Each row was made from one small tree. The marks that hang from a mark follow it in brackets, in alphabetical order. Every link used is in the known rows. Write each row's tree.
In the rows, 128 means zero.
Known rows:
salo{ninu{figor pozaf}}: [ 91 161 170 138 130 119 157 148 129 112 142  57 117 134  72 104 100 124
 118 118 110 157 155 105]
lirag{gure{figor{ninu{pozaf}}} miguf{kivo} ruzov}: [ 60 150  99 188 127  87 139 157 150 144 127 107 112 136 174 100 138  93
 161 102 175 125 193  98]
paniz{salo{ninu{pozaf}}}: [104 149 149 136 114 122 165 135 147 145 105  54 149 136  81 130 115 162
  78 153 113 153 153  83]
ninu{figor salo}: [ 92 153 215 147 133 101 124 154 107 118 192  55  97 140  71 116  80 109
 137 111 110 192 135  94]
ninu{pozaf salo}: [ 94 144 188 150 106 104 144 150 147 121 187  62 124 138  71 133 102  95
 105 143 124 184 164  79]
ruzov{kivo lirag}: [138 162 143  74 115 162 196 158 111 113 119 103 117 145 131 118 104 101
 107 126 131 147 136  68]
miguf{kivo{ruzov} lirag{gure{figor{ninu{salo}}}}}: [124 166 161 180 136 113  91 136 133 132 118 145 159 146 146 132 143 108
  96  97 160 129 159 134]
figor{ninu{pozaf}}: [129 150 159 127 105 109 178 153 152 123 108  62 123 132  77 114 141  82
 102 139 115 126 149  92]
miguf{lirag{gure{figor{ninu{pozaf}}} ruzov{kivo}}}: [ 94 148  74 150 144 118 150 149 133 117 126 165 145 124 174 125 135  63
 101 118 152 104 198  86]
miguf{lirag{gure{figor{ninu{salo}}} ruzov{kivo}}}: [ 94 143 112 153 152 110 111 152 104 122 140 162 129 134 167 132 130  95
 117 115 152 134 171  86]
miguf{kivo{ruzov{lirag{gure{figor{ninu}}}}}}: [130 175 136 129 129 139 145 126 133 151  84 139 124 150 164  87 134  88
 116  92 135 115 166 127]
lirag{miguf{kivo}}: [111 165 175 158  97 115 161 178 130 110 106  43 113 147 123 136 125 137
 158 109 181 153 119  95]
ruzov{kivo lirag{gure{figor{ninu{pozaf}}} miguf}}: [103 150 106  69 135 120 174 151 141 141 136 120  96 139 183  84 120  71
 114 114 140 109 177  72]
lirag{gure{figor} miguf ruzov}: [ 55 145 108 205 128  76 137 162 118 114 133  75  50 135 163 125 112  82
 212 125 136 152 169 115]
gure{figor{ninu{pozaf}} lirag{miguf{kivo} ruzov}}: [ 96 154 117 119 120 117 141 176 162 193 119  89 125 129 179  83 119  84
 128 105 179 121 173 109]
paniz{salo{ninu{figor pozaf}}}: [ 88 156 163 132 143 117 151 135 136 149 144  55 144 134  81 107  92 157
  83 126  94 159 155  88]
paniz{salo{ninu}}: [117 153 165 136 117 124 160 143 116 135  73  47 125 144  83 135 120 179
 108 148 111 154 120  95]
kivo{miguf{lirag{gure{figor{ninu}}}} ruzov}: [155 168 127 185 139 104 114 123 152 118  74 124  86 129 151 129 156  93
 141 106 100  99 152 160]
kivo{miguf{lirag} ruzov}: [173 173 151 197 115 123 139 147 163  96  92  92  98 128 124 160 142 125
 132 117 109 131 125 149]
paniz{salo}: [115 149 168 143 115 114 165 144 123 140 112  46 127 138  88 139 106 129
 107 146 107 156 128  84]
kivo{miguf{lirag{gure}}}: [143 156 143 203 129 111 143 152 120  76 108  85  98 128 135 167 139 117
 158 117 125 130 142 118]
lirag{gure{figor{ninu{pozaf salo}}} ruzov{kivo}}: [ 49 134 105 145 144  97 127 142 134 144 183 153 111 135 156 104 122  74
 124 123 135 152 206  65]
figor{ninu}: [140 152 172 128 105 114 171 160 124 118  75  58 102 137  79 120 144  97
 130 133 113 127 119 101]
miguf{kivo lirag{gure{figor{ninu}} ruzov}}: [112 166 113 187 134 118 129 147 106 121  84 138 160 138 160 129 137  98
 130  96 179 109 171 116]

Which tree is each row?
[119 157 183 113 120 114  97 171 157 195 116  90 102 142 165  93 129 111
 123 101 159 145 129 134] | gure{figor{ninu{salo}} lirag{miguf{kivo{ruzov}}}}
[110 151 142 130 136 109 125 119 165 161 166 135 102 139 137  85 122  63
  87 129  89 143 198 114] | kivo{ruzov{lirag{gure{figor{ninu{pozaf salo}}}}}}
[109 142 108 236 133 108 151 171 108  77 115 105 116 125 150 170 139  96
 156 133 135 138 159 111] | miguf{lirag{gure ruzov}}
[ 97 163 141 176 122  95 127 151 147 134  83 101  91 148 171 108 158 106
 167  96 155 117 144 134] | lirag{gure{figor{ninu}} miguf{kivo{ruzov}}}
[104 153 179  80 117 114 115 167 158 198 155  71 137 139 145  86 104  96
  95 107 181 143 159  97] | gure{figor{ninu{pozaf salo}} lirag{miguf{kivo}}}
[ 67 140  90 151 137  90 148 170 118 126 107 120  58 136 191 111 143  91
 189 112 147 124 159  90] | lirag{gure{figor{ninu}} miguf ruzov{kivo}}
[ 91 145 118 191 142  87 104 141 139 130 166 132 140 125 137 125 123  73
 101 132 135 134 203 102] | miguf{lirag{gure{figor{ninu{pozaf salo}}} ruzov}}
[117 169 123 127 129 134 152 119 163 158 116 146 142 144 164  81 130  72
  89  99 134 115 197 115] | miguf{kivo{ruzov{lirag{gure{figor{ninu{pozaf}}}}}}}
[106 169 150 164 124 130 134 138  97 104 112 107 170 145 139 143 104  88
 119  96 186 129 163 112] | miguf{kivo lirag{gure{figor}}}
[ 54 139  76 150 137  88 153 163 146 134 139 127  80 130 190 104 140  74
 161 118 145 120 187  78] | lirag{gure{figor{ninu{pozaf}}} miguf ruzov{kivo}}
[104 144 108  83 131 125 151 192 127 172  94 101  72 128 195  93 127  82
 155 116 149 119 135  99] | gure{figor{ninu} lirag{miguf ruzov{kivo}}}
[127 157 124 121 139 147 176 148 115 102 130 120  75 141 174 125 125 121
 161 107 118 145 152  74] | ruzov{kivo{miguf} lirag{gure}}
[127 149 132 175 127 129 170 146 131 105 115 106  81 139 153 129 139  89
 142 130  88 144 155 122] | kivo{ruzov{lirag{gure}}}
[ 88 143 177 137 129  87 115 136 102 137 137  86  92 144 100 108 117  77
 140 124 119 149 159 101] | lirag{gure{figor{ninu{salo}}}}
[123 149 128 187 126 109 164 168 146 106 115  87  50 137 179 131 145 107
 170 130 102 141 142 123] | kivo{ruzov{lirag{gure miguf}}}
[115 145 186 130 110  99 145 154 153 135 153  69 125 135  66 116 132  98
  91 141 117 154 154  79] | figor{ninu{pozaf salo}}
[135 166 112 135 137 118 143 107 182 153 121 133  71 134 160  81 135  72
 125 109  75 113 194 129] | kivo{miguf ruzov{lirag{gure{figor{ninu{pozaf}}}}}}
[118 160  89 194 143  97 124 132 157 125 122 132 108 120 156 121 137  80
 135 112 121 106 198 124] | kivo{miguf{lirag{gure{figor{ninu{pozaf}}} ruzov}}}
[102 139  90 200 141 127 164 176 101  75 122 143 126 126 178 172 142 103
 144 124 153 135 158  82] | miguf{lirag{gure ruzov{kivo}}}
[118 164 121 137 140 128 137 135 110  97 123 129 110 136 165 147 109  94
 145  99 147 128 158 101] | ruzov{kivo{miguf{lirag{gure{figor}}}}}
[132 164 159 108 115 126 132 172 156 187  70  83 101 141 176  92 139  96
 130  99 158 114 124 144] | gure{figor{ninu} lirag{miguf{kivo{ruzov}}}}
[ 79 150 200 146 130  99 128 149 137 127 225  62 118 134  70 110  77  91
 108 118 109 190 165  82] | ninu{figor pozaf salo}
[124 153 106 244 141 106 139 160 125  81 116 109  88 122 159 168 146 121
 181 118 124 136 160 121] | kivo{miguf{lirag{gure ruzov}}}
[123 159 108  83 140 140 145 161 132 179  94 124  71 127 182  88 121  89
 154 104 126 120 149 104] | gure{figor{ninu} lirag{ruzov{kivo{miguf}}}}
[107 159 141 117 127 130 163 127  98 125 127  88  94 145 133 102  84  59
 140 123 116 144 171 105] | ruzov{lirag{gure{figor}}}
[101 148 137 168 115 127 154 207 132 148 109  68 102 134 185 129 127 125
 172 111 179 150 134 108] | gure{lirag{miguf{kivo} ruzov}}
[109 165 158 127 112 130 130 170 150 171 103  74  99 142 177 109 110  92
 144 101 165 141 135 145] | gure{figor lirag{miguf{kivo{ruzov}}}}
[107 138 130 167 118 111 159 206 130 140 114  50  62 122 167 130 128  98
 182 137 133 153 129 114] | gure{lirag{miguf ruzov}}
[160 169 146 131 123 144 160 159 128  88 107 104 119 134 133 161 128 130
 123 109 147 133 122  92] | ruzov{kivo{miguf{lirag}}}
